What can hang from each mark
Q619: Q164 Q941
Q164: Q5 Q379 Q613 Q619 Q766 Q782
Q825: Q164 Q379
Q941: Q619
Q104: Q379
Q524: Q164 Q379 Q719
Q884: Q164 Q619
Q379: Q524 Q619 Q782 Q825
Q5: Q164
Q613: Q164
Q719: Q164 Q524 Q619
Q782: Q164 Q379 Q766
Q766: Q379 Q782 Q825

Each row was made from one small tree. The marks that hang from a mark follow it in brackets, in the order of their numbers. Every link used is in the known rows. Write each row's tree.
(in the rows, 128 means zero)
Known rows
Q613(Q164(Q5 Q379 Q782)): [140  82 116  59 127  46 146  94 111 137 102 136 140 157 113 138  85 126
  95 113 103 105 124 127 138 110 165 120 135  74 116 148 158  77 148 102
  88  82 132 100 112 120 138 219]
Q782(Q164(Q619) Q766): [160  83  53 103 104 117 148 102 125 153 123 127 129 154 138 117 100 143
 105 113  91 113 124 171 137 101 168 104 100  68 122 154 105 124 155 118
  94  96 102 118 136 113 138 153]
Q719(Q524): [110  48  36  77 151  85 151 104 122 151 126 134 139 138 142  92  82 132
 101 114  80 122 127 154 164  87 168 113 131  77 133 151 170 109 157 107
 110 110 130 113 136 102 136 181]
Q825(Q379(Q782)): [154  51  72 101 125 126 150  93 121 151 125 132 142 166 123 117  75 118
 105 119 103 131 131 147 153 105 168 108 124  81 131 154 175 129 143  98
 104 107 130 126 127 109 131 202]
Q825(Q164(Q5 Q766(Q379(Q619)) Q782)): [133  72  71  78 121  98 152  95 147 149 128 130 126 153 107 127 108 149
  91 114 104 118 139  95 143 125 182 101 105  65 112 149 128  96 186 115
  91  95 124 110 111 130 120 184]
Q782(Q164 Q379(Q524 Q619 Q825)): [147  34 105  94  66 206 154 103 178 129 145 121 131 155 107 101  98 142
 130 108  80 105 117 141 123 116 139 103  86  76 132 158 134 130 199 111
  92  95 105 123 120 121 145 165]
Q884(Q164(Q5 Q613 Q766(Q782)) Q619(Q941)): [ 96  78 121  78 178  58 134 100 151 113 108 130 114 158 133 101  93 137
 109  99 114  99 145 117 167 105 165 105 124  68 113 150 142  93 134 124
  99  95 112 123 115 100 115 116]
Q884(Q619(Q941)): [150  17  87  79 150 103 157 102 142 130 118 131 134 151 143  95  81 144
 109 109 100 114 131 130 177  92 157 113 111  84 121 154 166 112 137  87
 102 100 124 136 128  99 133 132]
Q782(Q164(Q5 Q619(Q941)) Q379 Q766): [179  79  72  80  97  81 162 101 147 125 121 134 121 161 134  99 100 155
 119 112 102  98 124 142 157 118 157  95  59  74 123 155  97 142 155 112
  83 108  95 117 122 112 154 143]
Q379(Q524(Q719(Q164(Q5 Q782))) Q619(Q941)): [113  56 114  41 128 129 142  88 143 136 122 131 102 142 123  92 109 146
  95 116  97  83 128 104 146 119 162 119 106  65 114 157 175 100 176 108
  87  89  97  91 114 120 123 188]
Q104(Q379(Q782(Q164))): [156  66 103 107  71 114 137  91 145 153 129 131 137 166 119 130  81 118
  99 108  80 113 123 141 122 124 154  99  95  85 127 164 151 116 164 114
 103 110 115 119 125 125 136 195]
Q104(Q379(Q524 Q825)): [122  47 109  94  92 140 145 100 153 140 122 130 137 146 115 109  82 133
 111 113  78 109 127 121 142 109 140 108 120  78 130 157 192 119 194 118
 106 111 120 128 128 121 142 165]
Q719(Q619(Q164(Q379(Q524) Q613 Q766) Q941)): [101  52  83  70 158 120 148 104 197 117 139 148 117 143 134  94  94 161
  81  96 105 107 148 146 154 134 140  98 109  75 112 152 191 124 146 100
  92 102  95 115 114 109 106 144]
Q379(Q619 Q782 Q825(Q164(Q613 Q766))): [ 84  62  92 117 112 204 136  98 179 133 134 120 122 157 112 130  90 148
 120 112 112 110 145 134 109 130 158 102 141  63 129 153 148 101 165 122
  97  90 126 124 115 119 125 163]
Q766(Q782 Q825(Q164)): [169  62 109  96 115 114 142  92 135 156 121 121 141 138 120 125  92 120
 117 133  87 131 128 153 158 102 166 118 145  81 122 154 151  81 162 106
 111  73 144 121 129 102 119 190]
Q884(Q164(Q5 Q613 Q766) Q619(Q941)): [ 87  71  92  76 184  71 142 108 146 108  98 134 117 156 138 108  93 138
 102  89 112  99 143 117 163 107 159 107 120  67 116 148 141 102 133 128
  99 104 109 126 114 107 118  94]
Q379(Q524(Q164(Q5)) Q619 Q825): [ 90  68  91  73 122 176 147 101 126 141 123 125 122 140 108 121  98 149
 116 107  95  99 121 116 113 120 149 124 115  59 126 149 159 110 204 120
  92  93 114 119 116 117 139 145]
Q379(Q619 Q825): [134  48  76  90 115 185 150  99 140 140 132 121 132 149 124 122  79 145
 119 120  94 109 127 131 132 101 162 120 118  64 127 150 165 111 176 107
  98  86 134 137 133 112 150 153]
Q104(Q379(Q524(Q719) Q782)): [119  54 104  88 103  85 137  90 144 146 121 133 128 157 117  98  86 123
 102 119  80 107 124 121 133 114 160  94 113  84 126 165 199 110 180 120
 101 120 103 120 131 123 117 198]
Q613(Q164(Q5 Q766(Q825) Q782(Q379(Q619)))): [151  73 103  75 107 112 140  97 151 131 120 130 124 145 119 120 105 154
 132 105  92  99 124 118 133 123 163 105 115  70 103 149 118  94 192 122
  88  72 120 115 113 130 130 183]
Q5(Q164(Q379)): [154  61  69  81 120 122 152 101 133 161 113 133 145 163 128 130  71 117
  84 111  97 120 126 152 138 110 166 119 113  72 123 150 175  92 147  99
  95  89 135 124 131 111 138 197]
Q5(Q164): [146  71  50  91 123 134 149 100 115 164 117 130 136 149 138 123  74 116
  85 112  92 116 124 156 140  99 167 129 110  68 128 152 167 103 143 103
 104  86 137 124 136 109 137 174]
Q5(Q164(Q619)): [159  82  38  90 133 146 145 103 115 170 109 129 124 157 140 118  84 133
  89 114 102 112 123 161 140  98 180 129 108  68 121 150 163 101 146 104
  96  87 136 127 129 107 134 143]
Q619(Q164(Q5 Q379 Q782(Q766(Q825))) Q941): [156  67 145  51 113  86 147  89 154 126 111 138 135 146 125 129  92 158
 101 105  96  96 137 113 147 127 136 119 111  69 109 153 153 104 155 115
  91 102 106 104 124 122 135 205]
Q379(Q782): [121  57  68  92 122 112 143  90 121 148 126 129 139 157 131 115  78 125
 107 113  90 115 126 142 127 101 166 111 132  77 131 155 171 120 143  97
 104 107 133 121 135 108 135 194]
Q941(Q619(Q164)): [146  57  63  85 134 104 153  98 133 147 115 137 132 143 131 130  89 136
  89 107 102 118 127 147 134 100 170 126 110  75 123 152 158 124 155 108
 112  96 124 139 129 110 120 126]
Q941(Q619): [133  44  57  88 134  96 157  99 131 155 114 133 137 146 135 117  84 137
 106 111 101 118 127 147 149  93 177 106 123  74 118 150 156 123 159 104
 108  96 132 142 135 104 132 131]
Q379(Q619 Q782 Q825(Q164(Q5))): [118  75  91  90 100 195 148  92 130 134 121 123 126 163 102 149  89 143
 121 119 106 110 132 107 100 130 169 124 121  75 136 152 149 106 176 110
  93  89 133 111 110 117 142 157]
Q104(Q379): [153  58  72  92 111  69 149  98 132 151 118 134 139 149 125 116  75 124
  97 120  83 121 126 137 158 106 165 105 109  76 125 155 173 112 169 113
 108 111 127 135 132 117 137 173]
Q104(Q379(Q524 Q619(Q164 Q941) Q782)): [141  31 107  88  75 193 144  87 174 108 147 138 122 153 120 104  92 164
  95 101  89 112 134  96 111 137 138 111  81  86 127 168 209 136 192  96
  98 118  98 116 109 122 112 159]
Q719(Q164(Q5) Q619): [138  90  42  66 159  96 146  99 106 165 117 141 111 142 130 130  90 126
  90 113  90 106 125 156 154 118 189 126 107  76 123 146 143 117 151 105
 100  76 121 101 124 105 141 159]
Q619(Q941): [142  39  66  80 131 100 158  96 131 131 128 132 138 144 147  99  78 135
 100 117  96 114 129 134 166  96 151 114 113  74 124 155 181 119 138  90
 105 102 133 130 134 103 139 162]
Q613(Q164(Q379(Q524(Q719) Q619 Q782) Q766)): [107  55  91  88 109 149 138  95 157 117 134 134 132 161 126 113 104 143
 110 105  96 115 128 114  95 127 164  87 126  78 112 159 182  93 189 110
  81  75  97 112 118 123 100 197]
Q884(Q164(Q613 Q782(Q766(Q379(Q619) Q825)))): [155  44 136 107 118 139 132 102 170 150 124 119 122 150 118 116  99 152
 111  99  87 107 136 141 160 104 156  98 121  56 106 157 123  74 186 138
  95  91 105 121 131 114 122 217]
Q379(Q524(Q719) Q619(Q164 Q941) Q782(Q766)): [125  44  92  83 101 179 146  88 159 107 148 132 115 147 136  94 103 165
 102 109  92 104 134 113 112 122 144 107  83  73 129 167 177 134 168 109
  91 100  76 109 131 116 106 176]
Q524(Q164(Q613 Q619 Q782) Q379(Q825)): [123  57 158  95 164  96 125 106 155 196 102 118 111 159 100  92  86 136
 108 120 120  75 119 164 163 105 139 110 144  52 111 148 154  76 151 130
  90  97 126 133 111 110 148 224]
Q613(Q164(Q379(Q619) Q766 Q782)): [136  56  95  81 117 129 142  96 148 134 131 131 139 156 123 124  95 151
 101 104 101 117 132 125 119 120 165  98 130  70 102 150 154  84 170 105
  84  72 120 115 115 128 120 208]
Q104(Q379(Q619 Q825(Q164(Q613 Q766)))): [116  64  97 117 102 167 142 105 189 136 127 124 123 150 105 132  87 145
 110 118 105 116 146 130 139 134 157  96 118  62 124 153 149  92 191 138
  99  94 121 138 111 128 127 143]
Q884(Q164(Q613) Q619): [120  52  99  94 172  89 138 109 133 136  98 125 125 158 125 113  84 119
 105  99  99 114 131 159 161  87 166 115 137  73 127 150 141  83 130 123
 107  99 118 132 121 101 118 134]
Q766(Q782(Q164(Q613) Q379) Q825): [169  57 146 100  94  76 134  96 187 154 129 120 128 149 114 101  86 116
 130 124  88 105 125 187 171 105 152 100 120  68 120 158 120  91 161 117
 104  89 124 132 130 104 137 210]
Q884(Q164(Q5 Q379 Q766) Q619): [112  77  82  66 171  68 146 108 125 127  90 137 138 172 123 132  96 128
 103  90  99 118 132 109 134 114 176 101 122  79 114 142 133  95 154 128
  92 102 109 121 115 118 118 127]
Q782(Q379(Q524) Q766): [133  40  59  91 100  92 161 100 146 131 133 131 139 143 126  82  93 141
 123 111  77 121 124 148 151 100 149  90 107  75 138 155 134 147 170 110
 100 115  98 117 140 111 134 196]

Write each row's tree
[155  53 107 114  77 120 135  91 150 151 123 131 140 151 129 124  81 143
 126 109  73 115 130 133 135 121 153  92 118  78 120 162 153 116 186 125
 105 107 110 124 141 118 137 204] | Q104(Q379(Q782(Q766(Q825))))
[149  51  91 105 107 121 149 108 180 137 113 125 122 142 114  92 111 155
 136 116  95 120 132 176 167 113 152  92 135  75 127 154 116 109 181 124
  96 107  99 117 118 106 116 162] | Q782(Q379(Q524) Q766(Q825(Q164(Q613 Q619))))
[100  56  90  78 122  82 144  92 160 136 135 134 146 150 125  93  95 136
 107 113  90 125 136 127 136 110 164  88 144  73 115 151 182 113 173 101
  96 100 115 117 132 111 115 198] | Q164(Q379(Q524) Q766(Q782))
[149  47  73 107 112 207 141  95 156 145 136 129 137 159 129 120  93 150
 125 109  99 130 139 129 137 124 169  95 125  73 109 153 161 125 186 114
  98  90 120 134 126 119 118 170] | Q164(Q766(Q825(Q379(Q619 Q782))))
[ 79  98  59  77 156  50 144 100 152 134 104 143 116 139 128 133  95 142
  88  99 119 100 144 139 134 116 178 118 121  53 119 146 141 125 158 131
 107 104 117 135 121 116 117  95] | Q941(Q619(Q164(Q5 Q613 Q766)))
[143  79 106  98 134  96 132  99 117 182 102 131 120 158 117 112 102 147
 128 110 100  94 115 138 132 125 156  99 120  63 112 150 126 108 183 133
  88  96 104 119 123 106 141 203] | Q524(Q164(Q5 Q619) Q379(Q782(Q766(Q825))))
[139  51  75  97 126 119 137 104 137 178 126 132 125 170 125  83  96 133
 107 110  92 104 117 158 141 108 160  95 110  84 127 157 150 112 163 112
  96 109 111 102 115 105 142 205] | Q719(Q524(Q379(Q782(Q164(Q619)))))
[188  40  72 105 104 184 156 101 139 146 131 126 139 146 129 120  88 151
 126 120  92 136 135 150 168 109 168 101 109  66 116 151 135 121 187 118
  98  84 109 135 136 111 131 172] | Q782(Q766(Q825(Q379(Q619))))
[156  29 129 121  77 174 152 105 202 126 154 121 121 151 127 111  87 158
 113 110 104  96 139 139 165 116 134  95  75  54 123 164 128 109 182 115
  89  88 102 133 131 108 157 178] | Q782(Q164(Q613) Q766(Q379(Q619(Q941) Q825)))
[114  66  87  97 137  31 141  95 179 143 134 127 127 150 122  83  82 125
 120 123 102 111 137 161 168 102 168  89 129  61 123 151 140 113 147 113
 102 104 125 138 134 106 129 200] | Q164(Q613 Q766(Q782(Q379)))
[185  52  97  93  80 126 150  92 163 144 150 120 129 161 111 103  91 133
 123 125  88 118 120 156 140 110 171  98  80  74 124 159 118 113 172 101
  93  86 115 129 126 112 137 197] | Q766(Q782(Q164 Q379(Q619)))
[143  90  83  69 183  15 142 105  98 188  89 132 111 158 114  98  98 117
  96 134 113  91 108 142 162 108 175 108 103  58 114 147 149  87 164 133
  88  93 112 135 118 109 135 178] | Q524(Q164(Q5 Q619) Q379 Q719)
[186  44 131 111  99  89 139 100 138 153 128 127 142 135 131 125  97 139
 111 109  80 113 124 140 167  96 149 108 127  73 108 159 134  80 179 114
  99  68 120 112 137 115 134 246] | Q613(Q164(Q782(Q766(Q379 Q825))))
[109  96  39 100 151 122 135 107 148 164 109 131 114 153 144 110  87 139
  88 106 115 103 139 170 145 105 179 115 125  52 114 147 153  98 143 122
  96  91 127 131 128 110 125 132] | Q5(Q164(Q613 Q619 Q766))
[146  69  64  65 117 113 165  97 131 132 111 133 138 162 101 144  91 138
 102 123 107 132 132 120 130 129 184 111 114  74 128 145 146  94 173 102
  88  92 127 114 107 117 129 160] | Q825(Q164(Q5 Q379(Q619)))
[104  58  69  88 125  99 143  92 150 142 126 136 148 168 131 118  84 133
 106 103  97 119 135 127 116 121 164  89 137  75 118 152 170 118 152 103
  94 110 125 122 132 117 128 204] | Q164(Q379(Q782) Q766)
[128  57 100 107 108 174 144  94 133 146 122 122 140 158 114 138  82 123
 115 119  98 118 128 134 118 113 151 120 138  85 140 156 161 104 150 107
 105  92 141 116 123 113 138 191] | Q379(Q782 Q825(Q164))
[105  49 130  97 100 126 134  97 172 155 132 124 113 140 101  96  97 166
 103 103  90 101 133 145 140 127 144  87 113  53 113 159 141 100 196 134
  91 114  81 115 116 128 115 215] | Q104(Q379(Q524(Q164(Q613 Q782(Q766))) Q619))
[119  59 124  92 122  91 133  95 157 158 114 122 128 136 128 106  84 145
 118 112  89  98 137 169 166  97 150 105 157  53 113 152 132  92 150 127
 104 101 117 117 143 111 135 216] | Q164(Q613 Q782(Q766(Q825)))
[131  75  91  85 123 156 131  96 146 178 115 127 133 142 141 120  89 133
  97 100  85 100 131 143 137 108 156 118 133  63 100 151 155  89 157 125
 103  80 133 116 138 125 125 194] | Q5(Q164(Q766(Q825) Q782))
[126  43 106  84 136 104 141  96 174 131 115 134 126 176 131  98  78 155
 109 111 125 100 140 146 150 116 158  97 134  73 117 155 193 100 134  86
  84 118 126 127 116  98 135 178] | Q164(Q379(Q782) Q613 Q619(Q941))
[130  62  59  64 123 128 167  97 158 110 124 137 135 158 122 128  98 157
 101 113 115 125 144  95 137 142 167  96 101  72 116 148 153 108 172 102
  84  94 119 118 106 120 124 137] | Q825(Q164(Q5 Q379(Q619(Q941)) Q766))
[130  36  79  62 118 126 163  99 151 118 134 134 121 146 116  85 101 158
 118 107  98 105 119 113 144 127 144 103  78  71 123 154 154 130 193 100
  86 109 103 123 108 112 130 157] | Q782(Q379(Q524(Q164(Q5)) Q619(Q941)))
[114  62  90  90 139 164 140 107 127 160 115 124 125 144 123 104 101 147
 113 110  97 101 116 148 130 103 145 121 133  70 121 151 168 106 183 115
  95  97 120 128 121 109 133 149] | Q379(Q524(Q164(Q619)) Q825)
[104  53 144  95 163  66 122 102 166 192 111 124 124 140 115  91  94 126
 107 108 100  90 126 161 167 113 132  93 153  47  99 148 144  78 161 141
 103  95 120 132 123 117 125 237] | Q524(Q164(Q613 Q766(Q825) Q782) Q379)
[ 72  90  95  69 175  74 130  97 133 165 115 136  95 148 113 105  94 133
  97 111 103  84 126 159 139 128 171 104 119  67 119 154 164  98 153 123
  89  99  96 107 118 106 111 176] | Q379(Q524(Q164(Q5 Q613) Q719(Q619)) Q782)
[155  49 151  83 140  93 144  98 141 181 106 118 127 158  97 106  86 105
 102 140 101  96 120 134 162 104 145 109 129  73 123 153 160  73 145 130
  99  80 129 120 121 120 138 246] | Q524(Q379(Q825(Q164(Q782))) Q719)
[173  55 140 112  89 111 140  97 158 162 145 120 138 155 116 122  86 114
 106 124  89 106 123 140 156  98 153 112 100  72 123 162 146  94 176 106
 102  79 134 129 137 109 152 214] | Q766(Q379(Q825) Q782(Q164))
[120  59 107  65 167  56 147 101 151 113 104 137 114 147 127 113  83 142
  93 106 118  97 140 133 170 108 157 136 107  68 129 151 160 105 127 103
 102 108 115 127 110 102 127 107] | Q884(Q619(Q164(Q5 Q613) Q941))
[183  29  76 114  93 215 166  93 147 120 146 128 134 164 121 120  89 158
 112 119 113 142 144 126 150 131 157  93  91  85 130 160 145 136 157  97
  92  91 106 115 114 110 120 188] | Q825(Q164 Q379(Q619(Q941) Q782(Q766)))
[130  41  77  88 171 125 147 108 139 118 114 132 132 156 151 101  96 139
 103  89  95 117 134 116 155  99 152 102 109  84 114 152 150 111 137 116
 103  95 110 132 124 109 113 111] | Q884(Q164(Q766) Q619(Q941))
[175 100  90  75 106  50 145  94 135 152 119 128 119 167 112 106  98 130
 120 127 101 101 119 153 149 108 184 107  86  75 123 153 109 115 161 108
  88  99 120 119 118 109 145 163] | Q766(Q782(Q164(Q5 Q619) Q379))
[111  69  59  59 161 111 140  99 131 168 124 148 118 161 124 122  89 138
  97 102  89 106 131 147 138 136 187 107 118  92 126 150 165 107 162 101
  90  94 114  76 114 103 139 212] | Q719(Q164(Q5 Q379(Q782)) Q524 Q619)
[109  37  82  86 103 207 151 100 147 130 136 123 131 143 120 106  91 151
 122 112  86 109 127 124 124 102 152 117 125  68 129 152 179 119 193 105
  98  93 120 124 128 113 139 149] | Q379(Q524 Q619 Q825)
[157  73 123  85  87 134 149  97 140 125 125 123 122 153 106 127  91 158
 135 113  97  91 122 120 126 117 155 111  96  67 124 152 106 108 181 123
  81  72 109 108 118 126 159 209] | Q613(Q164(Q5 Q782(Q379(Q619 Q825) Q766)))
[122  33 106  86 129 187 151 104 176 134 138 128 138 154 130 115  90 162
 112 104 109 105 131 112 129 133 134  95 105  63 106 151 168 102 182 111
  82  84 118 143 120 117 138 170] | Q524(Q164(Q379(Q619(Q941) Q825) Q766))
[148  62 112  83 133 173 140  96 155 151 132 137 128 168 114 144  76 142
  98 107  97 105 130 143 112 133 154 120 107  91 124 153 182 113 145 100
  92  88 122 117 122 113 139 193] | Q719(Q619(Q164(Q379(Q782 Q825))))
[118 110  75  87 133  39 138  93 106 129 122 135 131 140 133 127  93 123
 106 118 100 113 130 125 134 104 178 117 131  68 119 150 147  99 159 112
 100  66 132 113 126 111 127 168] | Q613(Q164(Q5 Q766(Q782)))
[ 85  88  38  85 179  40 133 114 154 163 115 143 107 143 137  96 110 141
  88 104 109  99 140 146 180 110 190 108 128  58 122 148 143  94 188 128
  96 108 115 104 115 105 132 163] | Q719(Q164(Q5 Q613 Q619 Q766(Q379)) Q524)
[133  85  30  82 163 117 146 101 133 151 136 142 120 138 141 121  93 141
  80 106  89 118 133 154 137 117 171 117  99  76 117 149 152 130 140 112
 105  86 113 123 132 116 116 137] | Q719(Q619(Q164(Q766)))
[135  62 121 112 109 112 144 104 167 147 112 125 130 149 102 134  73 120
 104 127 101 115 136 149 161 118 147 111 129  72 136 155 162  84 166 128
 108  99 134 133 115 118 138 171] | Q104(Q379(Q825(Q164(Q613))))
